Every row comes from one small tree of marks. Brackets hold a mark, then the marks that hang from it, in the order of their numbers. Every link used is in the known rows. Which tree was each row made from?
Known rows
{q399 q466 q504}: -1, 15, 0, -4, 8, -4, 3, 3, 1, 9, -3, 7, -2, 3, 1, 9, -4, -3, 5, 10, -1
{q919 q466}: 7, -7, -2, -9, 0, 2, 9, -3, 2, 4, -4, -5, 0, 3, 0, -2, 2, 0, 0, 5, -5
{q84 {q504 {q885 q466}} q536}: 0, -3, 13, -20, -4, 3, 4, 7, -8, -9, 8, -5, 1, -4, -1, -17, 4, 10, 5, -3, 10
{q919 {q466 q399 q885} q504}: -1, -9, -29, 15, 2, 8, 6, -11, 0, 1, -5, -9, 3, -1, -2, 0, -2, -7, -2, 0, -4
{q885 {q466 q399} q504}: 0, -1, -5, 19, -2, 10, 0, 10, -11, 0, -1, 2, 2, 2, -1, -8, 5, 3, -8, 0, -6
{q504 {q399 q466} q919}: 0, 12, -12, 4, 0, -7, -18, 0, 1, 8, 4, 8, -2, -2, 2, 21, -8, -2, -1, 14, 2
{q885 {q504 q399}}: -2, 10, -8, 11, -3, -5, -3, 4, -4, 1, -1, 10, 1, 2, 1, 5, 3, 2, -7, -2, -8
{q919 {q466 q885}}: 4, -7, -22, -8, -3, -1, 11, -4, 1, 2, -4, -6, 0, 1, -4, 2, 2, -1, 3, 1, -3
{q84 {q504 q885 {q919 q466}} q536}: 2, -8, -8, -9, -5, 3, 3, -6, 3, -5, 10, -16, 3, -3, -1, -9, -2, 8, 5, 2, 0
{q84 q536}: 3, -6, 0, -13, 4, -6, 0, 0, -4, -2, 6, 3, -4, 2, 3, 0, 3, 7, 4, -2, -5
{q919 q504}: 3, -9, -4, -5, 4, 1, -1, -4, 3, 2, -4, 4, -2, 3, 3, -1, 2, -5, -2, -5, -1
{q919 {q504 {q399 q466}}}: -5, 11, -2, 7, 4, -4, -12, -5, 2, 7, -2, 10, -2, -3, 2, 12, -5, -8, -1, 11, 4
{q504 {q399 q466}}: -3, 14, 2, -1, 1, -8, -8, 1, -3, 7, -2, 11, -2, -2, 1, 14, -4, -1, 1, 14, 3
{q399 {q504 q885}}: -2, 6, 7, -6, 6, 4, 12, 3, 1, 1, -5, 0, -1, 2, 1, -5, 4, -4, 4, -11, -1
{q504 {q399 q466} q885}: -9, 13, 11, 4, -1, 0, -4, 2, -2, 5, -4, 5, -2, -6, 0, 5, -1, -2, 3, 8, 3
{q504 {q885 {q466 q919}}}: 3, -9, 38, -1, -2, 6, 5, 8, 2, -3, -3, -4, -1, 0, -2, -13, 5, 0, -1, -9, 5
{q84 {q504 q399 {q885 q466} q919}}: 3, 7, -2, -9, -9, 3, -10, 7, -3, -4, 6, -1, 4, -5, -2, -3, -2, 2, -3, -5, 17
{q84 q504}: 3, -1, -4, -25, -5, -5, 3, 2, -2, 0, -2, 6, 0, 2, 1, -1, 2, 8, 1, 1, 4
{q84 q504 q536}: 3, -2, -3, -24, -1, -9, 0, 1, -4, -6, 8, 4, 0, 1, 2, -2, 2, 12, 6, 2, 1
{q84 {q504 q885}}: -3, -2, 6, -20, -7, 3, 8, 2, -2, -2, -4, 0, 0, -1, 0, -9, 5, 6, 5, -3, 5
{q84 {q504 q399} q536}: 0, 11, -3, -19, -2, -13, -7, -1, -6, -7, 9, 8, 1, -3, 2, 6, -2, 11, 2, 1, 5
{q919 {q466 q885} q504}: 2, -11, -23, 1, 0, 1, 8, -9, 5, 2, -4, -8, 1, 1, -2, 0, -1, -8, 0, -2, -2
{q466 {q399 q504} q885}: -4, 11, -26, 2, 6, -1, 8, 0, -6, 0, -3, 4, 2, 1, -1, 7, -2, -3, 2, -7, -4
{q399 {q466 q919}}: 1, 0, 26, 1, 1, -6, -2, 1, 5, 5, -4, 5, -4, 2, 1, 8, -2, 1, 2, 13, -4

Write each row's tree
-5, 16, -17, -4, 5, -6, 6, 3, 0, 7, -3, 7, -1, 1, -2, 13, -4, -5, 6, 10, -1 -> {q399 {q466 q885} q504}
1, 2, 20, 6, 4, -8, -9, -7, 7, -2, -2, 7, 0, 1, 3, 7, -2, -6, -5, -8, 2 -> {q466 {q919 {q504 q399}}}
-6, 3, 5, 5, 2, 4, -4, -4, 1, 0, -4, 2, 0, -3, 2, -4, 1, -8, -1, -12, 5 -> {q919 {q504 q399 q885}}
4, -4, -23, -1, -2, 1, -5, -8, -3, -5, 12, -12, 4, -1, 0, 0, -5, 10, 1, 9, -4 -> {q84 {q504 {q919 {q466 q399}}} q536}
-1, -5, 24, 9, 4, -4, -5, -4, 10, 6, -4, 4, -3, 2, 2, 6, -3, -6, 1, 10, -2 -> {q399 {q466 {q919 q504}}}
0, -7, 34, 12, -1, 12, 3, 6, -4, -4, -4, -4, 1, -2, -1, -14, 4, 1, -3, -8, 1 -> {q504 {q885 {q466 q399 q919}}}
0, -6, -6, -14, -5, 0, -4, 0, -1, -6, 11, -7, 0, -2, 1, -4, 0, 9, 6, -3, 1 -> {q84 {q504 q885 q919} q536}
5, -6, 25, 7, 2, 3, -3, 6, -4, -3, -1, 2, 1, 2, 0, -5, 1, 3, -6, -2, 1 -> {q885 {q466 q399 q919}}
1, -5, -40, 11, -7, -2, -1, 5, 1, 1, 3, 1, -1, 4, -3, 8, 1, 1, -3, -2, -11 -> {q466 {q885 {q504 q919}}}
-8, 11, -20, 9, 0, -7, -9, -5, 1, 7, -2, 8, -1, -4, -1, 16, -6, -9, 1, 8, 4 -> {q919 {q504 {q399 {q466 q885}}}}
-4, -3, 6, -20, -4, -1, 5, 1, -4, -7, 5, -3, -1, -3, 1, -11, 4, 10, 7, -4, 1 -> {q84 {q504 q885} q536}
-5, 13, 5, 2, 4, -11, 6, 2, 7, 5, -3, 5, -2, 2, -3, 14, -5, -4, 5, 7, -3 -> {q399 {q466 q885 q919} q504}
8, -12, 27, 1, 3, 0, -3, 2, 6, -1, -2, 0, -1, 3, 1, -7, 1, -5, -6, -6, 6 -> {q885 {q466 {q919 q504}}}
-3, -4, -44, 25, -6, 3, -4, 3, -5, 0, 3, -1, 1, 1, -2, 7, 0, 2, -6, -1, -15 -> {q466 q399 {q885 {q504 q919}}}
-9, 5, -23, 13, -6, -4, 4, 6, -2, 7, -3, 6, -2, 0, -4, 8, 2, 1, 2, 14, -12 -> {q399 {q466 {q885 q504}}}
-4, -9, 7, 13, 3, 18, -1, 2, -6, -2, -3, -5, 1, -3, 0, -16, 3, -7, -4, -9, 5 -> {q919 {q504 {q885 {q466 q399}}}}
5, -6, 22, 13, -4, 1, 4, 12, 1, -2, 0, 1, 0, 5, -2, -8, 5, 3, -8, -3, -6 -> {q885 {q466 q919} q504}
-6, 9, 6, -14, -3, -6, -2, -1, -6, -8, 7, 3, 2, -6, 1, -4, 1, 9, 4, -5, 6 -> {q84 {q504 q399 q885} q536}
3, 1, -7, 7, -3, 5, -3, -6, 4, 1, 1, -10, 2, -3, -1, 1, -2, -4, -2, -2, 1 -> {q504 q399 q885 {q919 q466}}
5, 1, 25, 7, 3, -4, -10, 0, 4, -3, 0, 5, 2, 0, 2, 0, -2, -7, -8, -7, 10 -> {q885 {q466 {q919 {q504 q399}}}}
8, -7, -18, -14, -3, -4, -2, -7, 2, -4, 13, -11, 2, 1, 0, 1, -4, 10, 2, 8, 0 -> {q84 {q504 {q919 q466}} q536}
0, -12, 3, 5, 1, 13, 10, -9, 7, 2, -7, -14, 0, 0, -1, -12, 4, -8, 1, -5, -2 -> {q919 q466 {q504 q885}}
3, 8, -9, 5, 9, 6, 11, -6, -1, 3, -5, -7, 4, 3, 1, 0, -2, -3, -1, 2, -6 -> {q919 {q466 {q399 q504}}}
-2, -13, 31, 7, 2, 4, 3, -4, 9, -1, -6, -6, -2, 1, 1, -9, 3, -6, 0, -13, -2 -> {q466 {q919 {q504 q885}}}
4, -10, 22, 16, 5, 6, -5, 0, 0, -3, -2, -1, 1, 1, 1, -7, 0, -4, -8, -5, 3 -> {q885 {q466 q399 {q919 q504}}}
1, 3, -6, -3, 5, 5, 3, 2, 4, 1, 0, -4, -1, 3, 1, 0, -1, -5, 2, -10, -1 -> {q399 {q504 q885 q919}}
